What can hang from each mark:
mamubip: tidi
gesefi: fafov famo popogip
suvup: gesefi
fafov: gesefi pazezam tidi
gugi: suvup
tabap: fefef
pazezam: fafov lufoga
lufoga: sipam
tidi: gavo sipam tabap

Known rows, with every way that one mark hangs from another:
gugi[suvup[gesefi]]: [-0.58 -3.24 -1.73  0.65 -4.57 -0.62 -3.75  2.27 -2.48 -3.94 -0.21  1.30
 -2.20  0.98 -2.69  2.45 -0.65  0.08  5.02 -4.59  0.33 -1.85  0.65 -1.36
 -1.18]
mamubip[tidi[gavo tabap]]: [ 2.99 -5.18  0.94 -2.13 -3.55 -2.15  3.20 -0.72 -0.03 -2.61 -3.79  0.51
 -2.44  4.68  4.29 -2.40 -0.13  0.48 -1.96  0.13  0.80 -1.01 -1.69  2.79
  0.40]
pazezam[fafov[gesefi[famo] tidi] lufoga]: [-2.80  6.06  1.74  4.48 -0.64 -1.72 -0.49 -0.32 -1.68 -0.04  3.52 -4.51
 -0.15  0.85 -2.20  3.42  0.03 -1.27 -0.03  5.21  3.73 -2.14  1.89  3.10
  1.74]
mamubip[tidi[sipam]]: [ 4.11 -4.78  1.11 -0.37 -2.56 -0.83  0.22  0.47 -0.49 -2.85 -1.89 -2.32
 -1.10  2.15  1.05 -1.09  0.17  2.87 -0.08  1.72 -0.47 -1.27 -2.00 -0.75
  0.12]
gugi[suvup[gesefi[fafov famo]]]: [-2.32  1.15  2.49  0.48 -5.68 -1.55 -2.94 -0.56 -1.56  0.10  3.65  3.99
 -2.38  0.30 -2.95  1.29  0.80 -4.50  4.09 -6.14  0.53 -2.38 -0.86  1.09
 -4.86]
pazezam[fafov[gesefi tidi]]: [-1.02  0.97 -1.39  1.64  0.66 -0.31 -0.23  4.54  0.30 -3.38  1.54 -3.14
  1.16 -1.67 -1.70  2.17 -2.35  3.00  0.63  3.50  1.59 -1.11  3.64  0.91
  1.29]
fafov[gesefi pazezam[lufoga]]: [ 0.33  0.16 -4.25 -0.76 -2.63 -1.91  0.19  2.18 -4.99 -4.61 -3.10 -1.57
 -3.74 -1.25 -1.31  1.28 -1.91  2.16  0.12  0.23 -0.96  0.16  1.08  0.62
  3.71]
gesefi[fafov]: [ 2.31 -1.29  1.03 -0.39 -2.65 -2.31  1.42  1.73 -2.26 -3.88  1.51 -0.70
 -1.99 -1.62 -1.23 -2.12 -2.95 -3.53 -0.67 -3.17  0.27  1.62 -0.58 -1.96
 -1.88]
mamubip[tidi[gavo sipam tabap]]: [ 4.52 -5.44  0.89 -1.54 -2.62 -1.55  2.03 -3.38  1.70  0.30 -5.06  2.73
 -1.57  4.39  3.75 -0.86  2.10  2.40 -0.85  1.92  0.54  0.75 -1.11  4.56
 -0.19]
gesefi[fafov[tidi] famo popogip]: [-0.71  1.17  2.99 -0.40  1.82  1.27  0.47 -0.35  2.02  2.37  4.13 -1.15
  3.63 -0.87  0.83 -2.23  0.14 -3.48 -1.56 -0.78 -0.44  1.44 -1.92 -3.33
 -1.96]
gugi[suvup[gesefi[fafov[pazezam] famo popogip]]]: [-3.00 -0.36 -0.82 -3.06 -2.85  1.56 -0.17 -0.22 -0.97  1.88  1.65  4.76
  0.72 -3.33  0.54 -2.00  0.43 -0.92  2.65 -5.43 -1.96 -1.77 -0.07 -2.19
 -2.22]
gugi[suvup[gesefi[fafov[tidi] popogip]]]: [-2.64 -2.51  0.46 -1.93 -0.66  3.43 -0.34  1.04 -0.09  0.26  2.52  1.77
  4.47 -2.51 -0.59  1.07 -0.10 -2.76  3.06 -3.95  0.03 -0.39  4.92 -5.12
 -1.34]
suvup[gesefi[fafov[pazezam tidi] famo popogip]]: [-1.78  2.24 -0.58 -1.85  3.24  3.75 -0.78  1.01  2.47  2.29  2.02  2.12
  2.92 -3.50  0.97 -4.27  2.18 -1.39 -0.61 -3.90 -3.89 -3.56  0.66 -4.85
 -0.43]
gugi[suvup[gesefi[fafov[pazezam[lufoga]]]]]: [-1.26 -0.36 -1.24 -2.16 -5.49  1.01  0.67 -1.26 -5.14 -2.16  0.42  2.26
 -2.48 -3.17 -2.16 -0.49 -1.41 -4.75  2.43 -4.16  0.09 -1.98  5.43 -3.17
  0.12]
gesefi[fafov[pazezam tidi[tabap]] famo popogip]: [ 0.64  1.29  0.94 -4.61  6.06  2.50  0.24 -1.31  4.85  3.56 -0.11  2.53
  2.98 -3.26  3.62 -6.30  2.40 -0.63 -4.22 -0.51 -3.79  1.92 -0.32 -2.85
 -1.35]
tidi[tabap]: [ 3.98 -2.54 -0.26 -0.46  0.73 -2.84 -1.69  0.83 -0.36 -3.77 -2.83  0.09
 -2.72  0.79  0.81 -1.23  0.28  0.60 -0.84 -1.94 -0.57  1.64 -1.88  0.19
 -0.55]
gesefi[popogip]: [ 1.77 -3.57 -1.44  0.34 -0.48 -1.53  0.92  2.90 -2.07 -3.19 -0.62 -3.39
  0.54 -0.58  1.36 -0.63 -2.37  1.31 -0.19 -1.74  0.07  1.92 -3.26 -3.74
  1.46]
fafov[tidi[gavo]]: [ 0.38 -2.43 -1.39  0.66 -1.12  0.72  0.46  1.13  1.96 -1.30 -0.52 -0.52
  0.06  3.86  0.13 -0.81 -2.75 -0.48  0.41  0.45  1.69  1.66 -0.30 -0.74
  0.69]
mamubip[tidi[sipam tabap]]: [ 5.11 -5.06  1.94 -1.73  0.10 -1.77 -0.64 -1.88  0.96 -1.56 -4.11  0.05
 -1.38  1.88  2.60 -1.42  3.18  2.99 -1.61  1.32 -1.40 -0.74 -1.41  1.08
 -0.87]
fafov[gesefi[popogip] tidi]: [-1.15 -1.87 -2.82 -0.33  2.33  0.51 -0.72  4.10 -0.05 -1.76 -0.72 -2.05
  3.31 -0.94  0.60  3.39 -0.65  4.07  0.63  0.84 -0.92  1.93  0.89 -0.78
  2.22]
pazezam[lufoga[sipam]]: [-0.70 -1.67  1.53  2.43 -0.92 -0.47  0.85 -1.48 -6.28 -2.73 -0.45 -4.54
 -4.58  2.91 -3.17  2.64 -4.52 -3.71  1.76 -0.52  0.98  0.34 -1.69 -1.30
 -1.27]
gesefi[fafov[pazezam[lufoga]] famo popogip]: [-0.14  2.36  0.97 -1.32 -1.66 -0.61  3.61 -2.36 -3.20  1.08  1.69 -1.51
 -0.36 -2.77  1.22 -4.26 -1.18 -4.53 -2.85 -0.67 -0.31  1.30 -1.80 -3.30
  1.03]
pazezam[fafov[tidi] lufoga]: [ 0.39  2.26  1.42  2.85 -0.18  0.33  1.84 -0.09 -1.60 -2.93  2.79 -7.03
  0.73 -0.08 -1.18 -0.74 -2.87 -3.73 -1.40  5.04  4.33 -1.19  3.46 -3.85
  2.93]
mamubip[tidi[gavo sipam tabap[fefef]]]: [ 4.10 -5.22  2.42 -0.72  0.55 -0.13  1.05 -3.61  3.86  2.25 -5.37  3.86
 -1.97  4.75  3.61  1.05  3.11  4.40 -2.57  0.17  1.86 -1.20 -2.05  2.30
  0.64]

Rows:
[ 0.96  3.50  2.26 -0.72  1.01  2.32 -0.39 -5.35  1.64  4.69  1.73  1.01
  0.23 -1.08 -1.77 -3.26  1.87 -3.93 -1.59  2.21 -0.79  1.40  1.15 -1.73
 -1.13] -> gesefi[fafov[pazezam[lufoga] tidi[sipam]] famo]
[-1.39  0.69  0.06 -0.60  5.25 -0.67 -3.39  0.35  3.30  2.51 -1.58  1.00
  2.24  1.27  1.56  2.55  4.20  3.66 -0.69  0.54 -1.99  1.91 -1.95  3.47
 -0.31] -> fafov[gesefi[famo popogip] tidi[tabap]]
[ 1.72  1.29  1.71  3.67  0.45  0.79  0.98 -2.84  0.01 -0.04  1.71 -4.74
  1.85 -0.45 -2.06  0.98 -0.59 -1.81 -0.28  6.15  3.92  0.37  4.18 -2.05
  1.97] -> pazezam[fafov[tidi[sipam]] lufoga]
[ 4.43 -3.93 -1.07  0.53 -1.62 -2.48  0.25 -3.81  2.20  1.49 -4.80  4.73
 -2.15  2.77  0.86  1.10  1.51  1.77  0.80 -0.30  0.81  4.55 -1.18  5.31
 -1.17] -> tidi[gavo sipam tabap]
[-3.67  5.14  0.83  3.53  0.76 -1.06  1.84 -0.19 -1.71  1.28  3.27 -4.88
  2.99 -0.43  0.12  3.82  0.13 -0.31 -0.46  5.64  3.39 -1.10  1.08  1.42
  3.38] -> pazezam[fafov[gesefi[famo popogip] tidi] lufoga]
[-3.42 -0.33 -2.29 -0.62  3.83  3.73 -0.07  0.65 -3.30 -0.36 -2.62 -2.20
 -1.85  0.40 -3.08  3.12 -3.19  1.71  1.23  1.82 -2.22 -0.60  3.16 -0.08
  0.87] -> fafov[gesefi pazezam[lufoga[sipam]] tidi]
[-4.69  1.42 -1.53  0.21  1.54  0.57  1.85 -1.23 -5.40  2.37 -1.96 -1.36
 -2.14  0.62 -0.75  3.69 -1.79  2.23  1.53  0.69 -2.04  0.05 -3.29  2.51
  0.20] -> fafov[gesefi[famo popogip] pazezam[lufoga[sipam]]]
[-0.91  1.82  1.26  1.61 -2.35 -1.82  0.03  0.38 -1.68  0.26  3.01  1.80
 -0.25 -1.63  0.26 -0.44  1.57 -3.71  1.25 -5.76 -1.53 -2.92 -2.26 -1.46
 -2.19] -> suvup[gesefi[fafov famo popogip]]
[ 0.35 -2.86 -5.96 -2.59  0.25 -0.77  1.00  5.11 -2.42 -3.13 -3.40 -0.42
  0.32 -3.75  1.99  0.48 -2.05  6.83  0.29 -0.56 -3.12  1.32 -0.58 -0.49
  3.60] -> fafov[gesefi[popogip] pazezam]
[ 0.29  2.44 -0.61 -0.49 -1.89 -0.60 -1.94  1.40 -0.59 -0.59  0.99  3.49
 -3.05 -2.49 -1.20 -3.97  1.16 -2.86  0.56 -5.77 -3.35 -4.96 -1.25 -1.11
 -2.38] -> suvup[gesefi[fafov[pazezam] famo]]
[ 0.24  1.09  2.81  0.14 -1.91 -2.00  2.00 -0.15 -0.88  0.54  3.32 -0.37
  0.40 -0.98  0.87 -2.24 -0.87 -3.40 -1.46 -2.90  0.30  1.94 -4.17 -1.06
 -2.54] -> gesefi[fafov famo popogip]
[-2.21  2.59 -0.92  2.91 -1.70 -3.76  1.37  3.07 -1.56 -0.51  2.08 -2.14
  0.91 -1.94  0.59  2.83 -0.88  3.44  0.77  2.01  1.83 -0.94 -2.67  3.67
  1.15] -> pazezam[fafov[gesefi[famo popogip]]]
[ 3.02 -4.48  1.87 -1.26  0.04 -0.45  1.87 -0.49  1.74 -1.00 -4.14  1.86
 -2.92  5.38  4.51 -1.04  0.79  2.40 -3.62 -1.09  2.15 -3.16 -2.41  0.41
  1.33] -> mamubip[tidi[gavo tabap[fefef]]]
[-2.68  1.46 -4.11 -1.04 -0.16  0.88 -1.52  1.61  2.90  2.04 -1.38  3.26
 -0.85  2.45  0.22 -0.12 -0.17  4.20  0.38  1.31 -1.51  0.24 -1.59  4.62
  0.53] -> fafov[gesefi[famo] pazezam tidi[gavo]]
[-3.17  2.89 -0.05  2.23  2.33  0.02  0.38  2.89  1.40  1.08  3.45 -2.92
  3.67 -1.11  1.22  2.61 -0.24  3.24  0.29  3.94  1.75 -0.89 -0.60  1.81
  1.11] -> pazezam[fafov[gesefi[famo popogip] tidi]]
[-3.96  0.52 -1.94  0.85 -0.28  0.12  0.35  0.69  1.91  2.86  0.07  1.54
  2.53  3.76  1.54  3.76  0.60  3.06  1.14  1.17  0.47  2.34 -2.90  4.60
  0.87] -> fafov[gesefi[famo popogip] tidi[gavo]]
[-0.63  2.46 -0.66  3.61 -4.47 -4.15  2.11  1.58 -5.79 -4.50  0.81 -4.19
 -2.44 -1.62 -2.02  3.88 -3.20 -0.55  0.58  2.85  3.98 -1.09  2.77  3.07
  3.30] -> pazezam[fafov[gesefi] lufoga]
[ 3.66 -1.24 -0.77 -3.22  2.68  3.24 -0.05 -0.50  3.66  1.65 -0.58  1.75
  1.88 -4.30 -0.96 -4.62 -0.23  0.43 -1.02  0.53 -2.67  2.23  3.10 -3.56
 -1.11] -> gesefi[fafov[pazezam tidi[sipam]]]
[ 0.76 -1.55  1.05 -1.68  1.89  1.93  2.23  1.04  0.80 -0.60  2.06 -1.94
  4.35 -2.66  0.97 -2.14 -2.08 -2.79 -1.62 -0.80 -0.46  2.72  1.25 -5.55
 -0.22] -> gesefi[fafov[tidi] popogip]
[ 2.74  2.18  6.10  0.26  7.28  1.32 -4.38 -5.13  7.59  6.78  0.75  5.26
 -0.05  0.98 -0.65 -0.14  5.62 -0.71 -2.58 -1.58  0.55  0.57 -1.37  0.01
 -4.27] -> gesefi[fafov[tidi[sipam tabap[fefef]]] famo]
[-1.86  2.26 -2.93 -0.29 -1.09 -1.76  0.40  0.34 -3.96 -0.02 -1.22 -1.53
 -1.21 -0.67  0.87  1.29  0.44  2.28 -0.18  1.24 -0.94  0.80 -2.84  1.40
  3.53] -> fafov[gesefi[famo popogip] pazezam[lufoga]]
[-0.44  2.08  1.63  2.13 -2.20  1.11 -1.45 -4.11  4.20  5.92  2.06  6.55
  0.40  2.32 -2.01  1.12  3.91 -3.88  2.35 -3.07 -0.22 -1.49  0.87  3.26
 -4.00] -> suvup[gesefi[fafov[tidi[gavo sipam]] famo]]
[ 0.96 -1.54 -0.51  0.40 -2.42 -0.94  1.79  2.17 -2.71 -2.46  1.15  1.02
  0.97 -3.37  0.24 -0.07 -0.21 -3.37  1.10 -6.35 -1.28 -2.06  1.15 -3.62
 -0.08] -> suvup[gesefi[fafov popogip]]
[ 1.74 -1.31 -2.61 -0.79 -0.41  3.26  1.27 -3.84  1.44  2.20 -2.73  0.44
  0.33  1.73 -0.11 -1.11 -0.54  0.06 -0.53  4.08  0.89  2.93  2.90 -0.86
  3.01] -> fafov[pazezam[lufoga] tidi[gavo sipam]]
[ 2.01 -2.73 -3.28 -3.86  2.98  2.35  0.34 -0.04  4.35  0.33 -4.33  2.86
  0.11  1.30  2.54 -4.65  0.03  2.28 -1.92  0.64 -1.74  2.01  1.53  0.09
  1.18] -> fafov[pazezam tidi[gavo tabap]]
[-0.32  1.76  0.25  1.88  1.73 -0.53 -5.53 -0.35  3.45  2.78 -0.18  1.37
  0.30  2.42 -3.00  4.37  3.58  4.11  2.36  2.21 -1.16  1.31 -2.14  5.02
 -2.10] -> fafov[gesefi[famo] tidi[sipam]]
[-2.09 -1.63  0.95 -1.41 -2.09  2.53 -2.36  0.98  0.19 -1.10  2.77  2.48
  1.05 -1.00 -2.92  0.74 -0.24 -4.15  3.49 -4.50  0.57 -1.78  5.47 -3.25
 -2.85] -> gugi[suvup[gesefi[fafov[tidi]]]]
[-1.70  6.04  2.15  2.76  1.98 -2.49 -0.92 -1.97  0.09  0.59  1.48 -1.88
 -0.05  0.99 -1.04  3.06  2.93 -1.14 -1.25  4.86  3.19 -1.37  2.71  5.08
  1.29] -> pazezam[fafov[gesefi[famo] tidi[tabap]] lufoga]
[-2.34  1.34 -0.84  1.01  2.58 -0.10 -2.63  2.35  1.42  1.21  1.45 -0.99
  2.73  1.17  0.41  3.56  1.41  3.23  0.57  0.97 -1.32  0.96 -3.03  1.52
  0.32] -> fafov[gesefi[famo popogip] tidi]
[ 0.12  2.35  1.23 -2.51  2.21  2.27 -1.36  0.25  3.14  1.13  2.50  0.41
  0.32 -1.87 -0.48 -6.30 -0.57 -2.26 -2.53 -1.13 -2.40 -0.39 -1.04 -2.70
 -2.40] -> gesefi[fafov[pazezam tidi] famo]
[ 3.91 -0.40  1.04  0.82  4.84  0.48 -0.96 -1.94  4.68  0.91 -0.90 -0.21
  2.37 -1.70  0.05 -0.69  1.42  2.43 -1.03  4.02  1.10  1.07  3.78  0.28
 -0.54] -> pazezam[fafov[tidi[sipam tabap]]]
[-1.38  3.40  0.09  3.32 -3.04 -4.17 -0.67  3.14 -2.16 -1.91  2.39 -1.44
 -2.07 -0.16 -1.56  2.47 -1.24  2.07  1.48  1.39  2.10 -1.90 -2.39  5.19
 -0.62] -> pazezam[fafov[gesefi[famo]]]
[-1.47 -1.08 -0.92 -0.69  4.42  4.73  0.37 -0.76 -2.37 -0.54 -1.53 -4.10
 -1.80  1.28 -2.12 -1.01 -4.00 -1.21  0.32  2.00 -1.89 -0.08  1.68 -4.68
  0.03] -> fafov[pazezam[lufoga[sipam]] tidi]
